Every row comes from one small tree of marks. The marks that hang from a mark follow it in brackets, in alphabetical order. Every link used is in the known rows. Which tree was each row made from?
Known rows
X(E(H U(R) V)): [ 1.23 -0.12  3.54  0.87 -0.94  0.47 -1.54  0.76 -1.10  0.53 -2.34 -0.67
  0.50 -0.19 -3.58 -1.29  1.26 -1.94]
W(E): [ 0.89 -0.37 -2.77 -3.49 -0.15 -0.60 -2.02 -0.97 -0.18  0.75 -1.29  3.65
 -0.20  0.36 -2.45 -0.25  1.67  0.51]
E(V): [ 0.38 -0.25 -1.45 -1.35 -0.52 -0.27 -1.89 -0.97 -0.49  2.30 -1.85  3.48
 -1.02  0.07 -2.85 -1.32  1.35 -1.15]
Y(E(H U(R) V)): [ 1.81 -0.21  2.54  1.33 -1.19  0.34 -0.92  0.35 -0.98 -0.79 -2.52 -1.63
  0.45 -0.36 -3.58 -1.52  0.80 -2.51]
E(H U(R(W)) V): [ 1.41 -1.11  1.14 -1.64 -0.93  0.66 -3.34  0.30 -0.71 -1.70 -2.06  0.39
 -0.73  0.63 -4.47 -0.35  1.52 -1.69]
E(H U): [ 1.07 -0.16 -0.87 -1.05 -0.64 -0.22 -1.19 -0.35  2.25  1.03 -1.86  0.26
  0.81  0.25 -3.46 -0.74  3.35 -1.80]
Y(E(U(R(W)) V)): [ 1.29 -0.28  0.87 -1.72 -1.11  0.11 -1.91  0.36 -0.93 -1.42 -1.98  0.52
 -1.17  0.01 -4.24 -0.60  0.16 -2.31]
U(E(H V) R): [ 1.38 -1.59  0.48 -0.28 -0.28  0.65 -3.13 -0.03 -3.77 -0.29 -1.96  1.76
 -0.74 -0.50 -3.69 -0.48  0.02  0.84]
R(W): [ 0.71 -0.54 -3.48 -4.87  0.13 -0.30 -2.86 -0.64  1.06  1.12 -1.55  4.11
 -1.56  0.64 -3.84  0.02  2.00 -0.70]
J(Q): [ 0.08  0.02 -3.23 -3.54  0.73 -0.32 -1.37 -1.50  1.99  1.97 -1.51  5.41
 -1.43  0.40 -2.89 -0.15  1.38 -0.29]
Q(E(H U(R))): [ 0.34 -0.97 -1.24 -0.85 -0.04  0.77 -2.87  0.27 -0.34 -1.46 -2.09  1.66
  0.46  0.41 -3.84  0.13  2.78 -1.66]
U(E R(W)): [ 1.14 -1.40 -3.05 -5.24  0.57  0.18 -4.07  0.03 -1.27 -1.27 -1.07  4.73
 -1.88  0.02 -4.21  1.16  0.15  1.39]
X(E(H U V)): [ 1.11  0.19  3.47  1.48 -1.24  0.08 -0.38  0.20 -0.50  2.38 -2.48 -1.34
  0.69 -0.21 -3.06 -1.75  1.64 -2.04]
W(E(V)): [ 0.84 -0.48 -0.78 -1.83 -0.91 -0.22 -2.06 -1.06 -2.31  0.81 -1.56  2.95
 -0.30  0.27 -2.42 -0.85  0.82  0.22]
Q(E(U) R(W)): [-1.26 -0.56 -3.33 -3.42 -0.04  0.23 -2.81 -0.41  0.89 -0.72 -1.60  3.30
 -1.99  1.92 -3.89  1.46  2.17 -1.18]
W(E(H U V)): [ 1.44 -0.64  1.82  0.45 -1.62  0.08 -1.46 -0.63 -1.39 -0.03 -1.89 -0.99
  0.97  0.40 -2.78 -1.00  1.96 -0.85]
Q(E(H U)): [ 0.12 -0.65 -1.33 -0.10 -0.28  0.38 -1.75 -0.28  0.20  0.62 -2.10  1.12
  0.49  0.33 -3.30 -0.31  3.39 -2.08]
Y(E(V)): [ 0.81  0.16 -0.21  0.15 -0.72 -0.36 -0.49 -0.74 -1.26  2.20 -2.24  1.55
 -0.75 -0.47 -2.77 -1.83  0.23 -1.60]
Y(E(U V)): [ 0.91  0.54  0.67  0.56 -1.34 -0.53  0.15 -0.44  0.30  1.85 -2.10 -0.16
  0.09 -0.48 -2.84 -1.67  1.01 -2.76]
Q(R(W(E))): [ 0.05 -0.89 -2.98 -5.43 -0.05 -0.26 -2.83 -0.81  0.09 -1.11 -1.28  3.87
 -2.39  1.93 -3.20  1.34  1.10  1.42]
U(E(V) R(W)): [ 0.98 -1.55 -1.14 -3.36 -0.09  0.49 -4.08 -0.10 -3.63 -0.85 -1.41  4.25
 -2.11 -0.22 -4.05  0.42 -0.80  0.91]

Write each row's tree
[-0.07 -0.98 -1.11 -3.55 -0.72  0.06 -3.02 -0.96 -2.13 -0.79 -1.58  3.40
 -2.73  1.79 -3.15  0.59  0.18  0.89]  Q(R(W(E(V))))
[ 1.54  0.18  0.41  0.37 -0.87 -0.36  0.18  0.06  1.55  0.80 -2.38 -1.89
  0.82 -0.38 -3.27 -1.21  2.28 -2.24]  Y(E(H U))
[ 1.67 -1.81 -1.49 -3.51  0.38  0.65 -3.99  0.32 -2.21 -1.73 -1.75  2.46
 -0.89  0.05 -4.46  0.83  0.65  1.49]  U(E(H) R(W))
[ 1.49 -0.89 -0.67 -3.51 -0.29  0.37 -3.30  0.38  1.06 -2.10 -1.79  0.97
 -0.44  0.71 -4.62  0.28  2.53 -1.38]  E(H U(R(W)))
[ 1.40 -1.02  0.75 -0.32 -0.96  0.20 -2.04 -0.86 -2.78  0.21 -2.05  0.72
 -0.02  0.31 -2.52 -1.08  1.17  0.28]  W(E(H V))
[-0.22 -0.47 -2.84 -2.24  0.12  0.28 -2.85 -0.06  0.12 -0.41 -1.43  4.00
 -0.26  0.30 -3.57  0.41  2.48 -1.73]  Q(E(U(R)))
[-0.95 -0.98 -2.52 -0.90  0.50  0.55 -2.27 -0.51 -0.62  0.42 -2.37  2.57
 -1.47  1.40 -3.12  0.50  2.41 -0.18]  Q(E(H) R)
[ 1.55 -0.92  1.86 -0.39 -1.35  0.40 -2.56  0.02 -1.86 -1.78 -1.77 -0.24
  0.65  0.46 -3.32 -0.56  1.29 -0.62]  W(E(H U(R) V))
[ 1.00 -0.59 -0.19 -2.73 -1.54 -0.11 -2.55 -0.67 -1.40 -0.60 -1.41  1.53
 -0.52  0.88 -3.32 -0.15  1.14 -0.80]  R(W(E(U V)))
[ 1.82 -1.76  0.74 -2.68 -0.78  0.82 -4.12 -0.06 -3.75 -2.66 -2.02  1.39
 -0.68  0.92 -3.93 -0.03  0.27  0.76]  U(R(W(E(H V))))
[ 1.61 -1.10  1.65 -1.48 -1.68  0.38 -2.48 -0.27 -1.71 -1.25 -1.85 -0.42
  0.22  0.99 -3.49 -0.43  1.49 -0.64]  R(W(E(H U V)))
[ 1.13 -0.48 -2.00 -4.77 -0.83 -0.41 -2.44 -0.38  0.90 -0.88 -1.03  2.56
 -0.03  0.97 -3.39  0.60  2.10 -0.51]  R(W(E(U)))
[ 0.87 -1.02 -1.07 -3.44 -0.89  0.03 -3.17 -0.88 -2.64 -0.20 -1.53  3.26
 -1.19  0.92 -3.12 -0.30  0.54  0.48]  R(W(E(V)))
[-0.64 -0.37 -2.84 -2.70  0.65  0.56 -2.44 -0.74  0.76 -0.45 -1.33  5.47
 -1.00  0.55 -3.66  0.89  1.45 -1.35]  J(Q(E(U(R))))
[-0.29 -0.74 -3.16 -5.89  0.51 -0.04 -2.51 -1.38  0.48 -1.03 -1.19  5.37
 -2.95  2.22 -3.36  1.85  0.28  1.80]  J(Q(R(W(E))))
[ 1.60 -1.32 -1.27 -2.12  0.48  0.34 -3.10  0.22 -1.53 -0.70 -1.73  2.45
 -0.28 -0.47 -3.84  0.22  1.09  1.18]  U(E(H) R)
[ 0.57  0.29  1.92 -0.79 -0.84  0.02 -1.48  0.35 -0.57  1.16 -1.84  1.54
 -0.23 -0.34 -3.38 -1.07  0.88 -2.03]  X(E(U(R) V))
[-0.08 -1.12 -1.08 -2.07 -0.54  0.89 -3.91 -0.01 -2.01 -1.48 -1.78  3.38
 -1.09  0.72 -4.24  0.33  1.10 -1.94]  Q(E(U(R(W)) V))
[ 1.76 -0.16  0.43 -0.52 -0.51  0.05 -0.96  0.56  1.10 -1.05 -2.29 -1.11
  0.58 -0.31 -3.80 -0.73  1.74 -2.03]  Y(E(H U(R)))
[ 1.79 -0.79  0.10 -2.30 -0.59  0.15 -2.48  0.09  0.03 -2.30 -1.54  0.27
  1.18  0.50 -3.31  0.18  2.17 -0.25]  W(E(H U(R)))
[-1.37 -1.07 -0.61  0.64  0.35  1.06 -1.91 -1.45 -2.24  0.68 -2.51  3.48
 -2.44  1.53 -2.90  0.29  0.54 -0.12]  J(Q(E(H V) R))
[ 1.16 -1.32 -0.80 -4.21 -0.60  0.40 -4.18 -0.28 -3.27 -1.99 -1.45  3.61
 -1.26  0.82 -3.53  0.19 -0.03  0.68]  U(R(W(E(V))))
[ 0.56 -0.14 -0.48 -1.42 -0.82 -0.04 -2.42 -0.19  0.39  0.11 -1.42  2.20
 -0.77  0.07 -3.57 -0.75  1.56 -2.07]  E(U(R) V)
[ 1.55 -1.97  0.49 -1.91 -0.24  0.94 -4.25  0.21 -4.30 -1.56 -2.01  1.96
 -1.17 -0.11 -4.36  0.18 -0.26  0.97]  U(E(H V) R(W))
[-1.59 -0.52 -3.38 -3.72  0.41  0.45 -2.34 -1.05  1.35 -0.59 -1.46  5.09
 -2.65  2.01 -3.77  2.02  1.46 -0.55]  J(Q(E(U) R(W)))
[ 0.56 -1.46 -1.36 -2.46 -0.04  1.02 -3.84  0.52 -0.60 -2.44 -2.01  1.77
 -0.25  0.85 -4.62  0.74  2.50 -1.39]  Q(E(H U(R(W))))
